Every row comes from one small tree of marks. The marks that hang from a mark follow it in brackets, in alphabetical order. Every link used is in the known rows. Which tree was each row made from?
Known rows
febaz(bidu): [ -0.8   0.8   4.3   5.4  -3.8  10.0   6.0  -0.3  -0.8   4.9   3.5  -0.7
  12.1  -6.6  10.7   6.2   1.1   3.8 -11.5 -10.9   6.1  -6.3  15.3   0.3
   4.9 -10.2   6.6]
domel(labep solu): [ -5.6   1.8  27.6 -15.8   7.9  -6.4   4.3   5.9  -2.8 -10.5  24.3   6.0
  14.3  -9.9  -4.7  25.9  12.9  -1.3   8.0 -16.0  15.8   2.0   7.7  -2.0
  10.1  11.0  12.7]
kigu(relo(labep pazavob(bidu(febaz)))): [ -0.5  23.7   7.5  -2.5 -17.0  -6.9  26.3   5.5 -24.7   6.0  -1.5   3.3
  13.6  -4.8 -16.2  -4.6 -22.3  -1.5 -15.4 -12.1   2.1 -15.7  11.0 -14.6
 -15.9  -5.8  12.1]
bidu(kigu): [ 0.3  2.5  2.5  0.6 -0.1  2.6 -1.4 -1.0 -1.4 -4.2  2.0 -4.0  4.1 -4.1
  2.1  1.8  0.3  1.1  0.8  2.0  1.0 -4.6 -3.0 -1.2 10.5 -0.6 -7.2]
solu(domel(labep)): [ -6.4   6.4  24.9  -2.5  -2.0   3.9   6.1  13.8  -2.1 -15.3  13.5  -4.1
   5.5  -1.7 -13.6  24.3  11.6  -4.4  14.4  -7.0  14.5  -2.8   9.3  -5.9
   3.3   7.2   4.4]
fufit(febaz(bidu)): [  9.5   3.2  -7.0   1.5 -10.0   5.5   0.2   5.3 -17.0   3.1  -5.3  -5.2
  12.5   3.1   3.8   0.9  11.0  -8.0   4.3  -6.2   5.7  -7.9  14.9  12.7
  -3.1 -16.0  -0.6]
domel(solu): [ -2.5  -3.3  19.7 -10.3   8.6   0.4  -2.4  11.4   0.3  -0.6   7.4  -1.2
   7.6 -10.8   0.4  11.4   8.7  -1.2   5.0  -7.1  -1.3   0.0   2.7   4.8
   0.7   7.7   3.9]
kigu(relo): [  2.2  16.9   1.1   1.5  -8.3   3.6  14.1   4.3  -7.6   1.8  -0.6   3.5
   0.7  -4.7  -9.0  -8.0  -7.4  -8.6  -4.3  -4.8   2.6 -10.5  -2.1  -4.7
  -9.9   7.1   1.0]
zunu(relo(labep)): [  0.8  17.4   5.2   1.0 -12.0 -10.3  13.9  -3.6 -12.7  -6.3  -2.4  -4.3
   7.3   7.7  -8.7   6.8  -0.3  -3.6   0.4 -11.9  14.6  -8.7   2.7  -5.1
   2.3   2.6  19.5]
relo(kigu pazavob(bidu(febaz))): [ -0.8   6.8   9.5 -12.9  -5.8 -15.6  12.1   2.2 -17.5   3.7   1.2  -2.7
   2.4  -9.9  -4.2   4.6 -28.2   6.9 -11.1   5.9  -6.2 -12.2  12.7  -6.9
  -1.1  -8.3  10.0]
pazavob(bidu(febaz kigu)): [ -4.0   3.5  -5.0   0.1  -5.2   6.8  10.9   1.0  -7.3   4.2   9.1 -10.9
  11.6  -2.9  -3.7   4.0 -25.6  13.4 -21.7  -5.2   2.1 -17.2   5.8   6.7
 -12.9  -4.3  14.5]
febaz(bidu(fepum kigu(relo(labep)) pazavob)): [ -8.7   9.3  18.7  18.3   3.3   6.3  27.2  15.3  -3.4   8.5  -2.4  -3.6
  14.1 -15.5  15.9  -0.4 -27.4  21.4 -26.7 -16.4  15.0 -11.7  15.5 -19.1
   8.9 -16.6  10.5]
febaz(bidu(fepum kigu pazavob)): [-10.6  -1.2  15.3  16.6   8.9   8.0  22.4  10.3   4.8   9.4  -1.4  -5.2
  10.0 -13.7  22.6   2.1 -24.0  23.3 -24.8 -12.1  10.7  -6.1  17.4 -12.0
  12.0 -19.1   7.4]
zunu(luron relo(kigu labep(domel))): [  6.9  17.6   8.9  -2.6   2.8 -14.6  12.8   6.7 -24.3 -11.7  11.4 -10.1
   9.3  13.6 -14.0  22.3   3.9  -6.7  11.0 -13.5  27.3 -14.5  -6.3 -26.1
   4.8  19.5  23.7]
pazavob(bidu(febaz fepum kigu(relo))): [ -6.3   9.2  -1.1   8.1  -0.6   9.2  29.2  12.3  -9.0   9.1   8.2  -7.6
  10.3  -5.6  -5.8  -3.1 -42.8  20.0 -29.2  -8.6   4.3 -18.9   5.3  -1.2
 -17.7  -7.5  16.0]
labep(domel): [-2.9  1.7  7.6  4.3  4.6 11.9  0.5 21.8 -3.9 -4.1  5.5 -1.6  0.9  5.6
  0.2  3.8 10.2  8.4  5.3  2.4  7.5  4.7 -2.7 -5.5 -5.2  3.5 -9.1]
zunu(luron relo(kigu labep pazavob)): [  6.6  18.7   9.8 -10.2  -2.5 -26.6  22.7 -10.0 -27.4  -6.0   5.1  -5.8
   9.5  10.3 -14.7  18.9  -4.3 -15.1   7.8 -14.7  16.9 -14.6   6.3 -26.9
   7.8   9.0  23.8]
solu(domel): [ -4.4   2.9  19.0   1.5  -1.3   8.5   1.6  17.3   0.2  -8.2   1.7  -9.3
   1.2  -2.6 -10.2  14.0   8.8  -5.0  12.2  -0.5   2.5  -4.2   5.9  -0.8
  -3.5   4.9  -2.3]
bidu(kigu(relo)): [  1.8  14.7   3.3   1.8  -5.9   5.1   8.3   2.0  -6.4  -3.1   1.3  -1.7
   5.1  -7.2  -4.2  -4.0  -4.7  -5.1  -2.1  -1.4   2.9 -12.1  -4.6  -4.4
   3.7   4.5  -6.2]
kigu(relo(labep(domel))): [  1.7  21.8  10.2   5.2  -9.1   2.7  10.2  20.9 -18.8  -3.8   1.0   2.6
   9.1  -1.5 -13.0  -2.8  -1.7   0.4  -0.9  -7.7  11.7  -8.9  -5.3 -17.6
  -8.8   6.4   2.9]
fufit(febaz): [ 10.2   2.6 -10.1  -2.3  -8.0  -1.6  -4.0   5.5 -16.4  -0.1  -8.3  -4.8
   3.9   7.8  -3.7  -3.2  10.5 -10.8  12.7   1.5   1.4  -3.5   4.5  12.1
  -6.4  -8.7  -5.0]
pazavob(bidu): [ -2.8  -1.8  -5.2  -1.6  -8.4   9.1   4.0  -0.5 -10.7   1.3   9.9  -4.7
   2.3   5.0  -8.4   4.2 -13.9   6.2  -9.4  -7.2   1.5  -2.7   4.9   3.5
 -16.4  -1.0   8.3]
pazavob(bidu(febaz fepum kigu(relo(labep)))): [ -5.7  11.1   1.5   8.6  -2.3   6.2  27.4  15.1 -13.4   7.5   7.5  -7.8
  14.4  -5.6  -7.9  -1.7 -42.1  22.3 -28.9 -10.2   7.0 -19.2   4.4  -6.3
 -15.9  -8.3  18.9]
bidu(febaz fepum kigu pazavob): [-15.6   1.4  12.6  17.7  22.8  -8.9  34.4  18.5  14.2  14.9 -10.3 -11.8
   5.4 -17.1  21.4  -7.7 -53.2  37.0 -37.5  -0.6   6.2 -16.2   7.9 -11.5
   4.8 -16.6  17.3]
zunu(luron relo): [  4.3  10.5  -6.0  -3.1   2.4  -6.2  24.5 -16.5  -8.8  -0.8   9.5  -7.9
   4.1  16.4 -10.4  13.9   2.0 -18.6   4.5 -18.0  16.9 -12.0   3.0  -8.4
  -5.3  15.5  20.6]

Write each row's tree
[-14.0  13.7  13.6  19.1  17.0  -6.3  44.5  21.5   8.9  16.3 -10.5  -9.5
   5.9 -20.1  14.8 -13.3 -58.5  30.9 -40.5  -4.0   8.1 -23.6   6.1 -14.6
  -2.0 -11.7  17.9]
bidu(febaz fepum kigu(relo) pazavob)
[ -7.5   3.6   5.0  -3.2  -2.0  -3.8  30.2  -1.6 -11.1  11.6   1.1  -1.4
   7.8  -3.4  -1.6  -1.4 -31.6  11.3 -19.8  -4.5  -7.2  -6.3  20.2  -4.5
  -8.6 -19.9   4.0]
relo(pazavob(bidu(febaz fepum kigu)))
[  1.4  23.2  11.1  -2.4 -14.8  -9.3  20.0   4.4 -21.7   2.3  -5.4   7.0
   9.6  -5.0 -13.6  -6.1  -9.6  -7.7  -4.0  -8.9   1.5  -8.9   7.2 -18.3
  -6.0  -3.8   2.4]
kigu(relo(labep pazavob))
[ -2.1  21.9  19.3  -4.4 -13.4   1.2  21.6  18.9 -28.6   0.7   4.7   3.7
  13.8  -3.3 -17.5   1.6  -8.3  -0.6  -4.5 -13.8   5.4  -7.9   9.2 -17.8
 -16.5  -0.1   3.3]
kigu(relo(labep(domel(solu)) pazavob(bidu)))
[-13.3  16.4  17.3  20.1  14.7 -10.9  41.5  25.4   2.5  13.7 -11.6  -9.4
  11.5 -19.9  12.1 -11.1 -57.6  34.4 -40.3  -7.0  11.8 -24.0   5.1 -21.7
   0.3 -13.4  22.0]
bidu(febaz fepum kigu(relo(labep)) pazavob)
[ -0.1  24.1  14.6  -0.3 -12.1  -3.4  20.4  15.0 -23.7   0.2  -2.6   6.1
   9.9  -2.3 -13.4  -4.4  -4.3  -3.3  -1.6  -7.8   5.1  -6.5   5.8 -21.2
  -8.5  -2.2  -2.0]
kigu(relo(labep(domel) pazavob))
[ -3.5  11.4  15.1  11.8  -2.6   7.8  26.0   9.9 -10.5   6.8   1.5   1.5
  18.0 -12.8   7.7   0.8 -16.5  11.9 -18.4 -14.8   8.7 -10.3  17.1 -15.3
   9.5 -19.2   3.6]
febaz(bidu(fepum kigu(relo(labep pazavob))))
[  6.2  16.2  15.6  -6.2   5.7 -14.4  12.0  10.2 -24.3 -12.0  13.8 -10.5
  11.9  10.0 -14.0  26.2   6.9  -7.3  12.8 -16.0  27.0 -14.3  -5.2 -24.3
   4.8  22.0  25.1]
zunu(luron relo(kigu labep(domel(solu))))
[ -6.2   9.4  13.1  -0.8  -6.5 -13.2  24.3   6.8 -24.0   6.3  -0.9  -1.7
  19.3  -2.6  -7.3   3.4 -29.9  18.5 -18.8  -9.8   0.4  -7.0  17.8 -18.7
  -3.1 -23.4  12.5]
relo(labep pazavob(bidu(febaz fepum kigu)))
[ -6.7  12.4  17.7  12.2  -3.5   9.8  16.0  14.4  -6.7   3.2   0.4  -5.6
  16.4 -13.0  13.5   4.5 -10.3  13.4 -19.6 -14.6  16.3 -13.3  14.0 -15.4
   7.2  -9.0   6.8]
febaz(bidu(kigu(relo(labep(domel))) pazavob))
[  2.0  17.4   7.5  -5.0  -1.4 -13.6  30.7  -6.2 -25.2  -2.6   7.6  -5.3
  13.4  19.3 -14.5  17.9   4.9 -13.4   6.9 -20.7  19.4  -8.2  11.1 -24.8
  -3.8   6.1  17.3]
zunu(luron relo(labep(domel) pazavob))
[ -7.6  -1.1  -3.5   6.9   3.4   5.8  23.3  10.7  -4.6  11.2   7.2  -6.5
   6.9  -0.6  -3.0  -0.7 -39.3  23.9 -27.6  -7.5   2.2 -10.4   8.3   1.8
 -20.3 -10.4  20.4]
pazavob(bidu(febaz fepum))
[ -4.2   8.0   3.7   7.5  -5.6  10.2  19.4  12.9 -18.0   1.3   9.5  -4.1
   8.5  -0.7 -11.3  -0.4 -30.2  16.3 -16.4 -10.7   7.2  -7.8   0.9 -10.4
 -12.0  -5.4   7.6]
pazavob(bidu(fepum kigu(relo(labep))))
[  8.4  16.6   5.4  -4.7   0.4 -20.5  12.3  -4.1 -22.5  -9.6   8.5  -9.3
   8.7  11.0 -14.1  20.1  -1.2 -11.2   8.3 -14.7  23.8 -16.9  -5.0 -23.3
   7.4  17.6  28.4]
zunu(luron relo(kigu labep))
[ -6.1   9.7  12.3   9.9  -3.7   9.3  18.0   3.6  -0.7   6.4  -0.8  -5.2
  12.0 -15.2  15.6   1.5 -14.4   8.2 -21.5 -13.7  11.2 -14.8  15.6  -8.5
   7.1  -9.2   7.2]
febaz(bidu(kigu(relo) pazavob))
[  3.4  11.4  22.4 -10.6  -7.3 -29.1  -2.4   9.4 -26.3  -6.9  -6.2   3.1
   7.9  -9.1  -6.2   7.3  -8.6   5.1   4.9   4.9   0.4  -3.7   4.5 -26.5
  18.2  -9.1   4.6]
relo(kigu labep pazavob)
[  3.9   7.7   1.3   9.9  -4.2   5.2  16.3  14.2 -15.6   7.3  -9.0  -7.4
  11.3  -3.4   9.0  -4.4  -9.1   2.8  -6.3  -9.1  10.1 -11.3  15.9   2.4
  -1.4 -19.6   0.5]
fufit(febaz(bidu(fepum kigu(relo) pazavob)))
[  2.9   8.0  31.0  -4.4   4.9 -11.4 -17.7  38.7 -21.8 -15.7   6.3  -3.7
  11.0  -9.6  -5.4  17.3   7.0  16.0  12.0   3.2  14.7  -3.4 -12.0 -22.7
  14.5   9.3   6.9]
relo(kigu labep(domel(solu)))
[  2.7  12.8  -1.6  -8.6  -0.6 -12.6  34.7 -22.5 -14.0   3.4   5.9  -4.2
   4.8  16.1 -10.3  12.6  -1.2 -22.5   4.0 -17.9  10.1  -9.9  13.9 -12.1
  -5.2   6.9  15.6]
zunu(luron relo(pazavob))
[ -6.6   1.4   6.6  -4.0  -4.0  -0.7  24.7  -3.2 -14.1   7.2   2.6   0.9
   3.9   0.0  -4.0  -0.5 -23.1   6.9 -10.9  -4.6  -7.1   1.5  17.9  -7.5
  -6.0 -17.8  -3.8]
relo(pazavob(bidu(fepum kigu)))
[ -3.5  14.2   0.7   3.0  -9.2   9.2  16.0  13.5 -17.0   2.0  10.4  -9.7
  16.2  -2.9 -10.1   2.9 -25.3  14.5 -21.8  -8.7   8.6 -21.1   2.8  -2.4
 -17.6  -0.9  14.8]
pazavob(bidu(febaz kigu(relo(labep(domel)))))
[-10.8   5.3   7.7   7.4  10.7  -9.7  18.1   5.7  11.5   9.3  -8.9 -13.8
   8.0 -15.8  18.1  -2.9 -34.0  21.3 -29.9   0.7   5.1 -21.2   6.9  -3.2
   4.8  -7.3  16.1]
bidu(febaz kigu pazavob)
[ -1.6  21.0  10.3   0.5 -14.5  -4.4  27.6   8.5 -26.1   5.0  -1.0   5.8
  10.0  -2.9 -16.4  -5.7 -22.6   0.8 -11.5 -12.9   2.5  -8.4   9.6 -19.6
 -13.9  -7.4   6.9]
kigu(relo(labep pazavob(bidu(fepum))))
[ -9.2  17.4   8.8   8.6   4.7  -7.0  28.0   8.5   6.2  10.8  -9.4 -11.6
   8.3 -19.2  11.8  -8.6 -39.5  15.5 -32.7  -3.0   6.8 -28.2   5.6  -6.5
  -2.0  -2.5  16.6]
bidu(febaz kigu(relo) pazavob)
[  3.9   9.7  21.2   0.5   0.4 -11.6 -16.5  33.2 -21.8 -15.5   2.5  -3.0
   7.2  -4.3  -5.6  11.8   2.9  16.6   9.2   6.5  15.1  -3.5 -13.4 -25.2
  14.1   5.6   5.0]
relo(kigu labep(domel))
[ -8.4  14.9  24.6   6.0   2.5  -1.6  13.4  21.2  -7.7  -2.0  -2.9  -7.5
   8.4 -13.6   4.0   0.9 -14.9  12.0 -10.4  -8.1  12.9 -10.7  -0.3 -19.9
   4.7   3.7   3.3]
bidu(kigu(relo(labep(domel(solu)))) pazavob)
[ -7.4   1.0  -1.6   7.2   3.3   7.3  22.3   9.9  -5.4   8.2   8.5  -9.4
  10.0  -3.5  -1.5   0.6 -39.1  24.2 -27.4  -5.9   3.0 -13.9   6.0   0.9
 -12.9 -10.8  15.3]
pazavob(bidu(febaz fepum kigu))
[  3.4  16.7   4.2  -7.2  -3.9 -19.3  30.4 -16.6 -23.2  -0.5   4.9  -4.3
  12.8  16.5 -14.8  15.7  -0.1 -17.6   4.5 -22.1  15.4 -10.3  12.4 -22.1
  -1.3   4.4  21.6]
zunu(luron relo(labep pazavob))
[ -0.9  22.9  21.4  -3.8  -9.1  -3.2  19.5  19.2 -23.5   0.1   0.1   5.8
  12.7  -5.7 -13.3  -0.3  -1.5  -3.9   0.1 -10.3   4.8  -6.6   6.6 -19.7
  -8.2   0.2  -0.7]
kigu(relo(labep(domel(solu)) pazavob))
[ -4.5  18.3   9.1  14.9   8.6  -4.7  32.8  21.7  -4.2   8.5  -3.7  -4.8
  16.3 -15.1   0.8  -8.2 -40.7  23.3 -28.0  -4.5   7.7 -23.8  -0.7 -13.5
   0.9 -10.6  14.8]
bidu(febaz fepum kigu(relo(labep)))
[ -0.7  18.2   3.2  -4.8 -15.6   1.8  26.5  -1.4 -17.8   6.5   0.8   5.0
   2.6  -2.8 -13.6  -7.4 -17.0  -9.3  -9.2  -8.5  -3.3  -9.7  11.1  -6.5
 -17.5  -1.8   0.9]
kigu(relo(pazavob(bidu)))
[  1.4  12.6  27.6  -7.7  -3.8 -20.7  -1.8  24.9 -29.2  -9.6  -2.2   1.9
   8.4  -5.3  -6.2   9.9  -1.4  11.0   8.6   6.4   5.5  -0.1   2.6 -30.3
  14.5  -6.7  -1.7]
relo(kigu labep(domel) pazavob)
[ -2.3  22.7   9.3   1.2 -12.8  -6.4  31.5   9.7 -24.0   7.9  -1.9   4.0
  13.0  -5.0 -14.8  -6.3 -29.0   4.2 -17.7 -12.7   2.4 -14.0  11.3 -17.3
 -15.7  -9.1  12.4]
kigu(relo(labep pazavob(bidu(febaz fepum))))
[ -1.7  10.9  19.8  -5.7  -4.5 -24.9  14.2  16.9 -29.4   1.2  -1.5  -1.4
  12.7  -9.6  -8.1   6.8 -36.3  21.5 -14.5  -0.3   1.7 -10.9  10.2 -25.3
   4.1 -16.5  19.0]
relo(kigu labep pazavob(bidu(febaz fepum)))
[ -5.8  -2.2   0.2   6.0   0.0  11.8  14.5   7.9  -9.8   2.2  10.5  -5.9
   3.8   1.3  -5.0   2.4 -26.9  18.0 -14.6  -6.6   3.0  -2.3   3.0  -3.1
  -9.0  -7.8   4.1]
pazavob(bidu(fepum kigu))
[  0.1   4.6  11.2 -14.0  -8.2 -12.8   6.7   0.8 -20.7  -0.9   2.7   0.0
  -1.9  -6.5  -6.5   5.6 -20.0   2.5  -2.3   5.5  -6.3  -4.5  10.2  -9.9
   1.2  -6.2   2.2]
relo(kigu pazavob(bidu))
